Known rows, with every step that occurs
bitos > navetaf: [ 0.453 -2.343 -0.821  3.084 -2.399 -2.072 -3.790 -0.498  0.454  3.806
 -1.450 -1.348 -0.140 -1.996 -2.800  1.779 -0.987  0.347 -1.951 -0.824
 -1.321 -0.003 -1.099  2.127 -0.458]
kasoz > nemi > veko > gofu > lelem > susur: [ 2.108  2.120  2.563  2.483  1.447 -2.052  0.832 -0.457  0.604 -2.420
  3.302  1.929  0.321  0.077 -0.904 -2.991  0.263 -2.883 -2.579 -6.571
 -2.634  1.323  2.081 -3.023 -0.355]
bitos > susur > lelem > gofu > veko > kasoz > nemi: [ 3.364 -3.386 -0.062  3.660 -0.551 -2.591 -0.171  0.753  0.280  0.522
  0.949 -4.350  3.732 -0.511 -7.004 -2.854  5.320 -1.024 -4.705 -4.588
 -2.292 -0.632  1.826 -2.506 -3.246]
lelem > gofu > veko > nemi: [ 3.923 -0.983  1.657  2.781  0.572 -2.127 -0.173 -0.470  3.694 -1.733
  1.566 -3.348  1.578  0.900 -3.466 -3.997  4.944 -0.957 -6.372 -3.819
 -0.689 -0.201  0.064 -1.446 -2.155]
nevo > nemi > kasoz > veko > gofu > lelem > susur: [ 2.430  3.435  1.695  2.196  1.203 -0.875  0.449 -1.385 -0.334 -1.921
  4.024  2.130 -0.762 -0.142 -0.039 -4.714 -0.147 -3.312 -3.123 -7.739
 -2.483 -0.860  1.993 -3.491 -0.755]
navetaf > bitos > susur: [ 0.276 -0.987  0.498  5.429 -0.521 -2.793 -4.679 -0.128 -1.436  3.114
 -2.430 -0.973  0.195 -1.637 -3.401  2.501 -1.543  0.210  0.862 -0.897
 -4.425  2.816 -2.128  1.882  0.167]
susur > nevo > nemi > kasoz > veko: [ 1.636 -1.669 -3.930 -0.076 -0.596  0.544  1.496 -0.202 -3.636  2.344
  2.066 -2.830  2.464  0.968 -2.317 -6.880  2.755 -1.217 -1.924 -6.307
 -4.576 -1.585  2.035 -0.953 -1.362]
veko > gofu > lelem > susur: [ 1.593  3.560  3.957  2.751  1.454 -2.427 -0.576 -1.908  1.185 -2.516
  1.997  3.460 -2.223 -0.196  0.354 -1.609 -1.601 -2.251 -3.512 -4.183
 -1.029  1.293  1.327 -2.327  0.408]
gofu > veko: [ 1.693 -0.962 -0.335  2.637  1.361 -2.966  0.799 -1.007  1.549 -1.192
  1.172 -1.809  1.888  1.415 -2.891 -2.019  3.400 -1.231 -5.910 -1.317
 -0.666  0.540 -0.495  1.546 -2.110]
nevo > nemi: [ 0.905  0.808 -2.041  1.417  0.643 -0.039 -2.036 -0.950  0.799  2.620
  1.436  0.351  0.668 -0.697  0.887 -4.157  1.401 -0.109 -2.356 -2.786
 -1.685 -1.330  3.085 -0.630 -1.168]
navetaf > bitos > susur > nevo > nemi > kasoz > veko: [ 1.614 -1.921 -3.140  2.086 -0.963  0.676 -0.602  0.153 -3.889  3.836
  0.664 -3.317  2.071  0.124 -3.366 -4.741  1.324 -1.183  0.227 -6.494
 -6.292 -0.706 -0.042 -0.177 -0.621]
navetaf > bitos: [ 1.495 -0.390  0.920  2.187  0.303 -1.364 -3.791 -1.624  0.870  0.043
 -2.246 -2.313  0.282 -0.745 -0.409 -0.078 -2.524 -0.221 -0.250 -0.105
 -2.478  2.620 -1.607  1.238 -0.947]
bitos > susur > nevo > nemi > kasoz > veko > gofu: [ 3.222 -2.461 -2.042  0.508  0.329 -0.435  3.358  2.142 -4.496  2.198
  3.396 -0.394  1.727 -0.397 -6.390 -6.060  1.585 -0.649 -2.049 -8.178
 -5.793 -0.833  1.112 -2.986  1.447]
gofu > lelem > susur > nevo > nemi: [ 0.953  2.570  0.379  1.941  0.648  2.568 -1.586 -2.722  1.994  3.840
  1.254  2.547 -2.742  1.093  3.312 -4.813 -0.147 -0.536 -1.519 -4.204
 -1.721 -1.741  3.214 -0.507  2.199]
nemi > kasoz: [ 1.809 -0.278 -2.188  1.494 -0.216 -1.769 -0.472 -1.056 -2.278 -0.078
  2.004 -2.976  2.268  0.479 -2.559 -2.981  1.541 -1.356 -2.829 -2.397
 -1.625 -0.873  0.610  1.059 -4.100]
bitos > susur: [-0.497 -1.036 -0.658  4.786 -0.625 -3.937 -2.583  0.445 -2.608  3.368
 -0.655  0.451  0.599 -0.990 -4.115  1.283  0.836  0.524 -1.300 -1.175
 -3.721  1.733  0.141  1.329 -0.235]
bitos > susur > lelem: [-1.167 -2.323  0.065  2.935 -1.350 -3.807 -2.642 -0.467 -1.485  3.628
 -2.138  1.758 -0.566 -2.562 -5.153  0.950  0.194  0.087 -2.709 -0.690
  0.798  0.431  0.526 -0.655  1.110]
gofu > lelem > susur > nevo: [ 0.417  1.806  2.610  1.987  0.243  0.417 -0.595 -3.046  0.962  1.933
 -0.321  2.216 -3.412  2.213  1.877 -2.302 -1.491 -0.488 -2.018 -2.283
 -1.591  0.872  1.582  0.746  2.896]
bitos > susur > lelem > gofu > veko > kasoz: [ 3.175 -1.750  1.055  3.398 -0.542 -2.446 -0.499 -0.958  1.571 -0.016
  0.696 -3.465  0.614 -0.754 -5.940 -1.833  4.525 -1.631 -7.477 -3.473
 -0.413 -2.102 -0.568 -0.867 -2.542]
gofu > veko > nemi: [ 3.380 -0.221 -0.121  3.817  0.286 -2.636  0.968 -0.102  3.006 -2.832
  2.342 -3.266  1.157  0.001 -3.639 -4.383  4.471 -0.398 -6.155 -2.976
 -2.414  0.558  0.741 -0.274 -1.879]
lelem > susur: [-0.091  2.686  2.240  2.982  0.405 -2.135 -2.243 -2.459  1.179 -0.278
  1.271  2.022 -2.739  1.185  1.014 -0.152 -0.898 -1.030 -3.186 -1.660
 -2.855  0.897  1.568 -0.370 -0.951]
gofu > lelem > susur: [ 0.151  4.062  3.184  3.569  0.716 -2.371 -2.359 -3.035  1.458 -1.494
  0.688  2.494 -2.099  0.351  2.136 -0.712 -1.252 -2.164 -2.934 -2.449
 -0.569  1.413  1.492 -0.574 -0.764]
lelem > susur > nevo > nemi > kasoz > veko: [ 1.372 -0.190 -2.366  0.593 -0.489  0.837  0.975 -0.974 -2.642  1.970
  2.904 -1.581  0.614  1.663 -1.128 -6.262  1.962 -1.790 -2.127 -6.929
 -5.374 -1.710  2.189 -1.400 -1.208]
kasoz > veko: [-0.008 -1.931 -1.510  0.118 -0.460 -3.414  0.935  0.287 -2.933 -0.485
 -0.307 -1.505  2.336  0.180 -2.741 -3.227  1.535 -0.770 -2.887 -3.292
 -3.801  2.296  1.323 -1.107 -1.159]

Rows
[ 3.860 -3.118  0.067  1.868 -0.174 -2.077  0.558  0.094  1.232 -1.132
  1.186 -4.912  3.883 -0.074 -5.562 -4.238  5.172 -1.234 -5.556 -4.145
 -1.066 -0.780  2.275 -2.914 -3.839]
susur > lelem > gofu > veko > kasoz > nemi
[ 0.818  1.785 -0.161  1.537  0.456  2.813 -1.526 -2.358  1.781  4.625
  1.666  2.233 -3.102  1.499  2.564 -4.422  0.071  0.237 -1.743 -3.617
 -3.125 -2.103  3.287 -0.445  2.139]
lelem > susur > nevo > nemi
[ 2.181  2.208  1.013  1.273  1.242  2.547 -0.206 -1.692  1.544  3.112
  2.347  3.223 -2.724  0.658  1.851 -5.593 -0.457 -0.573 -1.991 -5.573
 -2.003 -1.873  3.115 -2.018  3.154]
veko > gofu > lelem > susur > nevo > nemi
[ 2.862 -1.273 -1.872  2.381 -0.645 -2.428  0.375  0.931 -0.853 -1.502
  1.711 -4.542  3.533 -0.712 -3.816 -4.489  3.416  0.121 -3.040 -3.338
 -4.954  1.016  4.027 -1.695 -3.880]
veko > kasoz > nemi
[ 2.082  2.814  2.536  2.318  0.965 -2.171  0.921 -1.363 -0.967 -3.050
  3.052  1.591 -0.619  0.080 -1.044 -3.401 -0.664 -3.292 -3.414 -6.577
 -2.514  0.614  1.074 -2.927 -0.872]
nemi > kasoz > veko > gofu > lelem > susur
[ 1.434 -2.871 -2.916  0.734  0.264 -2.035  1.367  1.467 -1.581  0.617
  2.122 -3.218  5.120  0.283 -3.384 -3.791  3.959 -1.288 -1.449 -4.755
 -4.050  1.255  2.237 -0.532 -2.738]
kasoz > nemi > veko
[ 3.110 -0.046  0.059  0.335  0.981 -3.037  2.628  0.541 -2.936 -3.109
  1.877 -0.698  3.178 -1.417 -3.792 -5.316  0.885 -2.761 -3.313 -6.442
 -0.722  1.236  0.776 -2.732 -0.857]
nemi > kasoz > veko > gofu > lelem
[ 2.044 -2.924  2.305  0.681  1.106 -2.330 -0.795 -1.993  2.848  0.940
 -0.698 -1.212  1.593  1.362 -3.634 -1.240  3.401 -2.183 -6.650 -2.048
  4.133 -1.325 -1.417 -1.091 -1.445]
susur > lelem > gofu > veko
[ 2.176 -0.113  1.753  1.100  0.774  0.787  2.199 -0.836  0.128  1.273
  2.026  1.367 -1.033  1.929 -0.874 -4.366  0.127 -1.152 -1.546 -5.969
 -3.448  0.862  2.155 -1.542  3.081]
kasoz > nemi > veko > gofu > lelem > susur > nevo
[ 1.128 -0.578 -1.372  3.123 -0.144  2.296 -3.212 -0.927 -0.039  6.874
 -0.669  0.267 -1.327 -0.234 -0.332 -2.852 -0.453  1.007  0.814 -3.171
 -4.223 -0.797  0.964  1.096  2.753]
navetaf > bitos > susur > nevo > nemi
[ 3.623 -2.178  2.565  4.462 -0.211 -1.981 -2.432 -0.556  3.610  0.245
 -0.587 -3.107  0.514 -0.850 -5.197 -1.630  3.331 -0.937 -4.646 -3.801
 -0.477 -0.004 -1.985 -1.779 -0.584]
navetaf > bitos > susur > lelem > gofu > veko > nemi
[ 1.987 -0.958 -1.131  1.885 -1.090 -3.044  1.074  0.968 -0.698 -2.382
  1.170 -2.878  1.611 -0.980 -3.647 -5.442  3.113 -0.028 -3.945 -4.570
 -4.995  1.985  2.326 -2.573 -1.196]
kasoz > veko > nemi
[ 1.002  0.875 -1.441  1.053  0.555  2.155  0.407 -1.336  1.114  3.396
  2.653  0.754 -0.319  0.815  1.586 -5.369  1.935 -1.981 -1.738 -6.576
 -2.773 -1.864  2.099  0.039  1.072]
gofu > lelem > susur > nevo > nemi > veko
[ 3.601 -1.856  2.025  2.269  0.131 -2.177 -0.295 -0.942  3.967 -1.162
  0.826 -2.733  0.999  0.020 -4.214 -3.758  4.504 -1.052 -6.925 -3.568
  1.253 -0.825  0.043 -2.435 -1.442]
susur > lelem > gofu > veko > nemi
[ 2.904 -0.266 -0.372 -0.284  1.560  1.322  2.896  0.621  0.214  1.609
  4.786  1.830 -0.808  0.297 -2.185 -5.660  0.844 -1.193 -3.108 -7.766
 -4.353 -1.625  1.707 -2.670  2.414]
lelem > susur > nevo > nemi > veko > gofu
[ 4.701 -0.747 -0.512  2.715  0.130 -1.241  0.265 -0.904  1.140 -1.525
  3.522 -5.241  2.780  1.112 -4.264 -4.930  5.009 -1.971 -5.576 -4.926
 -1.215 -2.151 -0.463 -0.471 -4.714]
lelem > gofu > veko > nemi > kasoz
[ 0.276  0.721  1.846  1.588 -0.044  0.593 -0.522 -2.618  0.695  2.841
  0.062  1.907 -3.781  2.849  0.889 -1.842 -1.304  0.272 -2.110 -1.440
 -3.275  0.555  1.574  0.885  2.720]
lelem > susur > nevo
[ 2.084  1.449 -2.008  1.771  0.081  2.552 -0.884 -2.300 -0.465  3.466
  3.522 -0.792 -0.980  1.688  0.486 -5.399  1.146 -1.030 -1.731 -4.907
 -3.024 -3.581  2.301  0.301 -1.388]
lelem > susur > nevo > nemi > kasoz
[ 1.468  0.697 -1.823  1.005 -0.212  0.794  0.935 -1.335 -2.571  1.331
  2.399 -1.223  0.999  1.075 -0.421 -6.530  1.742 -2.519 -1.819 -7.459
 -3.866 -1.464  2.188 -1.442 -1.083]
gofu > lelem > susur > nevo > nemi > kasoz > veko
[ 2.914  2.064 -1.496  2.155 -0.475  1.773  0.994 -1.332  1.519  0.203
  3.597 -2.059 -1.025 -0.692  0.089 -6.538  2.885 -2.028 -4.487 -7.089
 -4.602 -2.826  2.745 -0.568 -1.119]
gofu > lelem > susur > nevo > nemi > veko > kasoz
[ 1.894 -0.375 -3.378  2.630 -0.490  1.676 -1.034 -0.792 -2.408  5.419
  2.466 -1.621  0.723  0.657 -2.186 -4.644  2.054 -0.432 -0.834 -4.731
 -3.547 -3.137  1.492  1.174 -0.939]
bitos > susur > nevo > nemi > kasoz
[ 2.598 -2.022  2.008  1.433  1.658 -2.354 -0.637 -1.527  2.453  0.309
  0.329 -2.081  2.383  2.560 -2.644 -1.246  3.724 -1.907 -6.077 -2.130
  1.483 -0.478 -1.511  0.127 -2.407]
lelem > gofu > veko
[ 3.457  1.953 -0.780  1.424  0.908  2.432  0.556 -1.803 -0.433  1.905
  4.225  0.231 -0.602  0.654 -0.272 -6.460  0.636 -1.946 -2.061 -6.823
 -1.976 -3.310  2.060 -1.285 -0.334]
veko > gofu > lelem > susur > nevo > nemi > kasoz
[ 2.451 -0.049 -3.396  0.923  0.020  2.200 -0.413 -1.450 -1.285  3.756
  2.756 -2.094  0.871  0.979 -0.707 -6.015  1.953 -0.688 -1.598 -4.354
 -2.357 -3.477  2.079  0.764 -1.533]
susur > nevo > nemi > kasoz
[ 1.136 -1.794 -2.875  0.339 -0.672 -2.681  1.458  0.148 -4.268 -0.687
  1.600 -3.476  3.481  0.380 -3.853 -4.439  2.476 -1.866 -2.662 -4.670
 -4.099  0.351  0.898 -0.741 -3.465]
nemi > kasoz > veko
[ 0.817  0.196 -2.018  0.624  0.390  2.259  0.371 -1.012  0.883  4.120
  3.005  0.393 -0.651  1.268  0.821 -5.036  2.180 -1.303 -1.937 -5.973
 -4.119 -2.095  2.109  0.204  0.920]
lelem > susur > nevo > nemi > veko
[ 3.401 -0.546 -0.566 -0.402  0.830  0.438  3.448  0.642 -2.609  0.298
  4.537  0.304 -0.069  0.811 -3.824 -6.845  0.672 -1.510 -3.040 -8.431
 -5.306 -1.329  1.770 -3.751  1.097]
lelem > susur > nevo > nemi > kasoz > veko > gofu
[ 2.389 -0.256  0.912  0.267  1.219 -3.619  2.355  0.678 -1.929 -2.976
  0.809  0.616  2.456 -1.557 -3.074 -4.538  0.212 -2.032 -3.351 -5.508
 -0.684  2.387  1.117 -3.000  0.577]
kasoz > veko > gofu > lelem
[ 1.997  1.437  0.392  0.696  0.921  2.156  0.882 -1.252  0.400  2.673
  2.279  2.675 -2.011  0.756  0.977 -6.470 -0.021 -1.002 -1.952 -7.003
 -3.250 -1.267  3.191 -2.799  3.197]
kasoz > veko > gofu > lelem > susur > nevo > nemi
[ 3.463 -0.236 -0.680 -0.174  0.997 -0.154  2.952  0.265 -2.268 -0.319
  2.208 -0.098  2.108 -0.800 -2.541 -7.402  0.871 -2.140 -2.538 -7.763
 -1.310 -0.454  1.720 -2.827  1.139]
susur > nevo > nemi > kasoz > veko > gofu > lelem
[ 2.387 -2.183 -0.230 -0.775  0.966 -3.349  3.450  1.886 -2.947 -1.962
  1.971  0.130  2.085 -0.768 -5.432 -4.418  0.615 -0.680 -3.898 -5.460
 -3.853  1.979  1.090 -3.627  0.614]
kasoz > veko > gofu
[ 2.481 -0.374 -2.514  1.403 -0.872 -1.661  1.485  0.140 -0.371 -1.729
  2.898 -4.375  1.556 -1.299 -3.399 -4.377  3.642 -1.393 -5.452 -4.348
 -4.621 -0.777  1.621  0.340 -3.410]
nemi > veko > kasoz
[ 1.603  1.428  3.118  1.370  0.900  0.412  0.887 -2.068  0.692  1.225
  0.728  2.867 -3.439  1.679  0.358 -3.031 -1.799 -0.608 -2.485 -3.641
 -1.779  0.957  1.428 -0.760  3.962]
veko > gofu > lelem > susur > nevo
